Each row comes from the steps of one walk. Every step used is in the known rows, and no mark comes twice. Write the walk behind each row, first mark first.
(in the rows, 128 means zero)
Known rows
perufo > bofi > fisop > kazis > genipab > toruz > zakulo: [107 102 108 131 123 124 160  93 150 131 104 153 123 150 101  87 103  97
 130 147 110 141 150 134 146 147 137 128 127  79 132 117 120 120  88 150
 141  92 141 162 112 122 121 130 136 129 144 100 137 203 131 141 114 141
 115 132 124 100 127]
toruz > zakulo > bofi > vude: [113 127 115 170 124 139 116 139 101 125 170 120 147 113 117 146 102 101
  92 138 131 131 140 110 151 114 110 124 126 113 116 131 132 126 114 125
 100 135 135 109 129 126 138 114 110 122 139 153 142 134 135 105 117  61
 168 150 111 169 119]
kazis > genipab > toruz > zakulo > bofi: [120  75 127 164  97 121 134 114 143 137 132 135 152 119  75 110 112  80
 136  97 136 121 168 127 143 124 136 144 130  93 146  95 131 117 109 154
 144 109 124 144  97 114 127 120 145 126 156 158 130 191 111 143 123 119
 141 147 123 153 121]
zamo > vude > zigu > fisop: [148 153 143 100 137 142 115 167 110 148 135 124 106 112 150 157 121 160
 144 131 126 134 111 128  77 123 127 128 126 170 109 130 113 133 169 100
 172 145 103 116 153 135 148 137 165 132 110 130 108  91 125 152 133 128
 107 108 128  97 130]
genipab > toruz > zakulo > bofi > fisop > zigu > vude: [127 117 128 165 148 125 130 226 140 154  77 163 152 126 137 132 150 117
 118 114 142 152 120 131 141 136 115 122 150 120 107 130 126 130 139  90
 126 111 120 116 106 129 137 117 103 134 126 150 132  75 111 108 138  79
 125 135 126 131 132]
kazis > genipab: [158 128 140 104 115 118 131  19 117 126 155 102 135 132 112 117 119 124
 142 114 123 120 144 126 116 129 153 131 117 142 148 104 112 107 106 155
 145 128 133 174 135 114 134 138 188 132 135 145 124 213 133 155 108 168
 104 118 136 118 105]
genipab > toruz > zakulo > bofi > vude: [129 107 106 178 120 137 116 162 122 134 153 131 157 113 102 128 101  85
  82 131 129 133 151 115 153 118 114 130 130  97 115 120 135 124 116 137
 115 129 131 104 112 127 128 110 101 127 143 141 136 166 123 108 121  79
 155 155 110 166 124]
zamo > genipab: [149 132 118  98 107 121 123  41 101 124 175  97 124 128 128 110 130 119
 136 108 128 105 143 133 111 122 146 125 115 141 164 114 107 104 100 172
 180 121 136 160 145 113 126 131 180 128 138 116 115 172 132 144 106 192
 103 124 135 109  84]
bofi > fisop > zigu > vude > zamo: [158 162 139  78 161 121 111 156 132 118  94 127 143 114 209 142 166 147
 123 126 141 147 112 129 113 131 116 117 129 144 103 144 115 132 165  83
 133 150 141 142 118 133 124 139 122 135 116 111 134  54 120 113 140 106
  93 117 139 114 145]
perufo > bofi > fisop > zigu > vude > zamo: [134 167 134  81 166 115 111 140 137 122  80 136 130 127 201 153 171 135
 136 133 142 150 118 131 109 140 124 109 127 131 108 151 122 139 157  85
 120 150 137 133 131 146 132 137 101 123 120  94 136  24 121 127 142 150
  99 122 136 130 151]
perufo > bofi > fisop > zigu: [113 194 138 116 166 124 128 134 153 132  97 134  94 157 123 122 121 103
 149 133 157 146 119 140 112 135 145 103 141 148 115 148 132 120 106 140
 121 119 137 137 144 134 162 138 124 121  99  89 140  91 138 116 132 132
 125 122 130 117 124]
toruz > zakulo > bofi > fisop: [ 95 126 123 167 119 133 124 153 120 120 158 127 138 132 108 109 132  92
 128 107 135 140 125 117 142 119 113 122 139 123 115 139 130 144  97 135
 142 110 123 128 123 118 126 118 141 118 138 125 144 145 124 106 120  46
 158 142 116 139 153]
genipab > toruz > zakulo > bofi > perufo: [ 88 111 137 191  84 137 134 155 154 121 142 142 135 122  67  81 187  88
 128  95 103 121 127 125 146 129 130 135 138 106 146 106 139 137 125 183
 105 119 117 136 116 121 121 125 142 129 137 130 129 170 109 105 136 108
 169 155 119 151 138]
bofi > vude > zigu > fisop > kazis: [164 143 136  96 153 140 137 156 131 122 117 127 101 102 158 162  38 182
  87 182 121 132 118 134 103 117 123 129 122 143  92 151 124 136 129  75
 146 154 145 125 134 146 123 137 114 137 102 132 107 101 148 110 135  67
 127 106 136 109 133]
genipab > toruz > zakulo > bofi: [119  99 124 170  97 127 128 152 149 128 146 130 133 113  78 110 113  86
 119  97 119 119 159 125 145 119 136 137 137 110 144 110 136 132 123 168
 122 113 124 118  95 117 121 115 139 120 141 142 133 169 116 135 138  79
 146 146 119 159 132]
zigu > fisop > kazis: [162 133 135  98 121 131 148  87 123 113 147 133  95 107 138 139  66 163
 116 151 100 121 127 123 102 122 155 136 121 154 124 145 122 143 126 125
 138 129 135 132 118 129 106 130 159 132 119 132 105 145 143 142 135  84
 100 101 141 105 146]
kazis > genipab > toruz: [176 108 129 113 111 117 134  52 141 137 122 119 144 124  96  96 116  90
 132 111 122 120 158 136 114 138 153 141 123 122 147  89 115 108 111 183
 166 117 123 161 107 114 122 133 179 140 133 123 117 252 118 160 117 187
  84 122 134 115 108]
zigu > vude > zamo > genipab: [165 115 113  64 114 117 106  62  87 113 146 105 151 102 197 135 170 146
 129 111 118 113 138 128 111 126 124 126 107 124 153 117 100 120 141 110
 177 145 142 157 134 126 108 132 151 129 150 116 115  96 114 143 116 209
  86 121 137 118 109]
kazis > fisop > zigu > vude > bofi: [124 168 135 125 156 120 130 103 119 144 111 126 126 175 173 173 130 157
 153 122 141 129  98 127 128 142 110 148 126 158 119 133 128 120 146  58
  91 132 111  99 138 140 147 135 101 126 120 114 126  42 141 151 130 213
 109 107 128 134 126]
zakulo > bofi: [143 118 145 146 108 127 109  93 135 118 160 106 134 111  96 132 102 111
 134 100 128 114 149 126 119 110 149 127 132 146 135 130 131 136 121 164
 121 139 122 116 123 120 131 120 139 109 130 144 127 134 130 133 134 131
 147 131 127 172 129]
fisop > zigu > vude > bofi > zakulo: [103 158 118 135 161 122 134 136 117 146 105 127 112 144 133 151 190 154
 152 143 156 124 102 125 146 135 121 126 137 146 155 135 150 121 148 125
  69 123 127 109 153 130 142 124  99 143 110 147 144  83 130 131 127 139
 146 130 137 111 108]
zigu > fisop > kazis > genipab > toruz > zakulo > bofi: [127  58 134 154  92 122 152 126 134 136 116 153 141 104  91 113  64 117
 117 122 124 128 161 128 136 119 136 146 126  87 123 110 136 139 113 105
 161 110 129 132  90 122 107 116 131 134 154 160 111 164 111 133 126  89
 134 132 131 140 151]
toruz > zakulo > bofi > fisop > zigu: [ 91 149 140 151 142 125 130 200 149 133 116 138 117 139 113 116 108 108
 136 115 163 145 118 132 136 120 122 117 147 139 108 133 135 119 108 114
 133 114 136 132 119 120 150 131 118 126 117 134 148  90 129  90 131  27
 163 141 125 130 131]
toruz > zakulo > bofi > perufo: [ 79 127 142 184  90 140 129 129 133 112 163 128 126 126  80  98 190 112
 135 102 106 120 114 119 146 123 128 127 135 124 146 117 135 133 121 166
  86 125 123 146 137 117 128 130 148 124 138 143 135 144 122 104 130  82
 190 151 122 154 136]
fisop > zigu > vude > bofi > zakulo > toruz: [104 144 117 115 134 124 135 188 118 143  98 156 117 138 133 136 184 130
 141 138 151 119 117 129 163 132 143 105 128 129 158 134 152  94 140 138
  87 120 141  90 131 134 121 121  90 142 121 145 139 123 131 132 158  99
 133 131 128 118 108]
zigu > fisop: [155 154 132 110 116 131 136  86  92 131 175 122 106 111 139 136 134 123
 128 115 115 122 115 114  87 121 149 139 123 155 135 135 127 155 132 138
 151 128 118 130 132 131 115 126 185 137 121 133 104 167 124 153 126  91
 101 107 135 115 150]
zigu > vude > bofi > fisop > kazis > genipab > toruz: [165  65 121 109 135 114 144  98 136 133  80 137 161 158 136 113 102 140
 134 143 129 134 138 143 131 149 125 142 124  98 117 128 121 140 113 104
 159 116 126 135 115 130 114 127 103 130 133 121 121 166 128 144 112 234
  67 109 137 114 140]

Which walk is each row?
[105 174 113 135 131 127 129  63 120 128 136 132  98 122  83 125 170 111
 148 138 130 122 129 117 134 134 150 107 132 133 166 126 139 120 111 206
  69 120 134 130 153 125 137 121 151 129 120 105 142 163 132 151 126 146
 165 139 129 108 113]	perufo > bofi > zakulo
[142 146 132 100 159 138 137 139 129 127 103 135  93 112 150 167  45 169
  98 185 118 132 124 135 101 122 138 124 120 125  95 159 133 143 122  82
 131 153 145 114 146 159 135 135 100 123 107 117 110  87 148 125 136 108
 129 104 135 120 142]	perufo > bofi > vude > zigu > fisop > kazis
[160 164 141 119 156 122 127 121 127 142 107 132 121 126 163 157 155 152
 131 128 123 128 119 129 112 132 145 124 135 166 132 134 111 109 156 117
  89 135 128 131 132 131 149 130 146 134 112 158 124  78 137 136 142 123
 101 116 142 130 100]	fisop > zigu > vude
[120  85 120 151 122 128 140 172 163 113 113 148 135 124  98  95  61 120
 104 138 117 139 147 133 151 127 122 125 141 107 107 138 129 138  99 144
 142 109 138 126  92 117 106 119 110 119 130 109 135 154 131 100 130  80
 143 135 123 130 153]	genipab > toruz > zakulo > bofi > fisop > kazis
[114 129 106 116 113 128 132 154  96 134 134 150 134 130 129 131 192 121
 132 131 127 113 123 118 157 132 138 108 122 122 168 136 148 116 134 165
  91 118 134  90 136 132 104 115 111 136 134 135 138 175 127 152 150 121
 129 133 123 121 120]	zigu > vude > bofi > zakulo > toruz
[183  82 132  98 113 120 157  64 139 133 102 143 137 109 113 105  59 134
 122 139 106 125 156 136 108 137 160 144 120 112 128 106 122 131 116 134
 180 119 130 153  99 124 105 129 161 145 132 133  99 209 121 153 121 166
  69 106 141 103 135]	zigu > fisop > kazis > genipab > toruz
[129 102 111 128 119 126 160 106 146 129 120 145 133 144 109  81 102 111
 117 142 118 141 142 133 155 140 124 140 129  97 130 113 116 113  96 141
 157  91 140 173  95 111 113 133 155 141 142 120 132 226 129 129 112  92
 109 130 124  84 126]	bofi > fisop > kazis > genipab > toruz > zakulo
[100 116 130 164 106 128 123 121 130 120 174 116 123 115  94 130 119 106
 128 104 117 117 146 118 139 112 131 134 133 127 145 124 132 130 119 155
 108 122 124 124 114 116 128 119 148 113 143 152 138 148 129 133 132  61
 169 145 122 162 129]	toruz > zakulo > bofi
[ 90 159 147 142 142 127 133 128 132 130 114 120 114 162 146 132 222 155
 158 124 125 121  81 136 132 141 127 131 131 142 141 132 143 140 156 111
  75 135 113 127 161 139 144 141 105 130 111 135 130  64 135 115 136 196
 129 122 139 137 124]	fisop > zigu > vude > bofi > perufo
[109 159 112 119 107 131 133 117 117 127 127 159 109 116  88 106 165  89
 137 130 122 116 143 121 151 131 169  90 124 121 169 131 144  96 105 224
  91 114 146 110 135 132 112 117 139 132 132 110 137 205 128 153 155 105
 148 141 121 118 117]	perufo > bofi > zakulo > toruz
[103 177 139 108 166 122 128 152 149 128 117 114  98 173 135 124 116 117
 157 128 173 137 104 143 118 133 126 126 138 152 116 148 146 129 115 116
 137 118 129 125 138 130 153 143  99 126  98  97 148  98 145 109 126 117
 115 117 132 114 132]	vude > bofi > fisop > zigu
[125  98 113 150 130 134 109 198 134 146 117 121 150 113 115 130  87 112
  96 135 160 124 151 143 140 112  96 126 127  90 117 107 126 100 106  99
 188 140 143 128 133 137 144 128  87 129 132 134 125 124 115  96 121 111
 163 145 120 140  89]	zamo > genipab > toruz > zakulo > bofi > vude > zigu
[142 157 139 100 150 140 103 154 151 134 132 104 106 126 136 141 117 157
 144 135 120 127 124 139 101 125 123 119 129 173 117 119 104  93 164 138
 144 151 113 126 150 124 165 145 158 115 109 116 131 100 141 144 133 156
 123 125 124 107  89]	zamo > vude > zigu
[157 141 148  93 143 132 143 137 142 120 123 122  88 102 142 146  55 181
 117 157 120 122 125 138 103 117 143 138 126 157 112 144 124 138 138  96
 149 146 141 136 124 141 120 142 142 130 102 133 106 119 145 132 147  72
 119  95 144  98 140]	vude > zigu > fisop > kazis
[124  56 131 157 102 120 143 115 164 126 118 138 142 119  75 106  67 114
 118 123 118 122 174 133 154 122 138 139 129  89 134 105 129 115 104 148
 141 114 136 145  90 112 116 122 129 122 152 155 130 182 124 127 126 105
 148 142 125 148 126]	fisop > kazis > genipab > toruz > zakulo > bofi
[158 174 147 129 148 128 131  97 119 147  98 149 138 142 170 161 130 153
 129 119 128 140 107 121 127 142 126 133 130 169 108 126 104  95 148  73
  94 138 114 128 127 127 148 134 149 140 120 138 115  54 133 144 138 155
 108 111 129 118 113]	kazis > fisop > zigu > vude
[102 142 135 146 118 132 127 101 110 121 147 116 128 161 139 131 238 146
 148 114 102 117  86 123 128 141 125 135 124 137 152 136 139 157 147 134
  71 136 109 125 161 135 128 133 125 125 123 122 128 108 133 134 126 218
 127 120 134 139 139]	zigu > vude > bofi > perufo
[ 88  86 126 143  75 129 122 146 146 108 134 130 152 107 103  72 191  99
 134  93 119 116 135 132 147 124 113 132 123  78 148  92 131 133 129 154
 170 131 131 159 119 117  99 130 127 134 156 108 126 138  89  98 128 162
 166 160 124 136 132]	vude > zamo > genipab > toruz > zakulo > bofi > perufo
[126 136 119 123 148 125 119 125  92 131 141 113 141 168 163 139 182 133
 143 121 141 137  96 125 119 139 107 135 131 137 124 158 133 164 122 104
 124 120 110 110 145 137 129 123 113 119 123 109 136 108 137 135 113 179
  98 109 127 124 157]	zigu > vude > bofi > fisop
[134 118 119 106 153 126 137 117 122 111 118 122 126 161 165 136 111 173
 125 159 115 135 111 134 129 138 118 131 129 135 112 167 125 158 120  97
 113 121 131 112 132 134 113 127  99 113 120 106 134  99 155 125 120 169
  97 106 133 119 151]	zigu > vude > bofi > fisop > kazis
[141  70 113 157 123 131 134 118 142 127 113 138 165 112  97 123  51 115
  82 157 125 134 164 126 161 122 113 131 120  79 104 116 125 110  94 107
 136 129 143 128 106 124 123 116  91 129 152 158 132 165 128 103 111 108
 146 149 118 154 117]	fisop > kazis > genipab > toruz > zakulo > bofi > vude
[ 91 156 137 133 111 133 130  86 130 107 164 101 108 164 109 105 200 125
 155 115 108 112  96 128 128 136 129 140 126 142 153 127 145 151 128 169
  95 131 112 137 156 131 127 142 132 123 116 100 135 146 138 126 126 194
 136 128 130 135 136]	vude > bofi > perufo
[159 133 128  98 129 130  88 125 127  98 151 100 163  90 159 154  97 113
  96 130 140 131 147 116 120 107 114 127 113 119 101 135 128 139 141 115
 139 172 145 110 118 134 115 127  96 118 138 118 136 100 121 100 129 109
 143 141 120 177 148]	zakulo > bofi > vude > zamo
[108 138 108 136 141 126 127 102  94 136 140 119 124 142 127 151 206 144
 149 137 142 118 105 117 145 136 113 131 130 136 164 135 146 138 143 142
  68 120 121 106 154 126 125 116 119 136 122 140 141 117 131 148 123 156
 139 128 132 114 122]	zigu > vude > bofi > zakulo
[117 131 133 120 147 120 112 197 138 122  96 137 149 111 192 147 160 139
 128 118 149 147 117 125 133 124 100 121 132 118 100 143 124 136 163  62
 129 139 136 131 110 131 125 129  97 128 135 134 143  30 110  99 139  51
 138 138 129 138 154]	toruz > zakulo > bofi > fisop > zigu > vude > zamo
[172  81 106  97 108 121  95 124 124 118 121 112 179  95 135 112  96  89
  98 115 144 119 169 137 119 119 121 127 113  90 123 105 123 123 123 138
 221 151 141 125 114 129 105 120  96 129 151  99 115 139 102 110 117 212
 103 138 123 150 119]	zakulo > bofi > vude > zamo > genipab > toruz
[116 141 118 105 137 133 110 102 118 122 171  94 116 163 135 140 137 138
 165 127 119 119 122 126 112 134 120 131 118 163 135 131 127 128 154 150
 120 128  95  94 155 122 145 131 134 106 129  98 141 100 147 162 114 243
 102 127 119 134 123]	zamo > vude > bofi
[ 89 143 134 133 116 141 119 112 126 116 160 107 120 169 116 111 196 140
 172 119 109 121  93 128 119 140 117 130 123 151 141 123 130 137 155 165
 106 134  96 117 172 121 141 138 138 118 125  92 137 108 138 131 116 250
 128 135 119 127 127]	zamo > vude > bofi > perufo
[108 131 134 160 150 125 129 197 119 144  96 151 141 138 152 146 156 134
 123 121 153 147 107 125 137 130 113 116 145 133 107 144 124 128 139  79
 103 118 129 123 126 128 148 120 114 128 128 163 136  59 123 105 132  57
 139 134 127 133 130]	toruz > zakulo > bofi > fisop > zigu > vude
[118 138 130 148 139 140 121 204 100 146 141 130 120  97 139 169  96 135
 100 138 146 134 116 118 114 106 103 135 126 117  98 139 138 145 126  53
 151 146 129 107 139 151 141 126 109 136 124 162 118 100 117 107 130   5
 172 128 122 137 143]	toruz > zakulo > bofi > vude > zigu > fisop
[154 131 144  85 144 141 133 155 138 128 114 130  98 112 151 153  56 193
 134 163 108 130 121 137  90 123 132 127 124 163  99 141 109 128 159  94
 157 148 126 122 139 133 131 139 146 123 111 125 109  73 145 136 137 123
 110 107 134  94 132]	zamo > vude > zigu > fisop > kazis
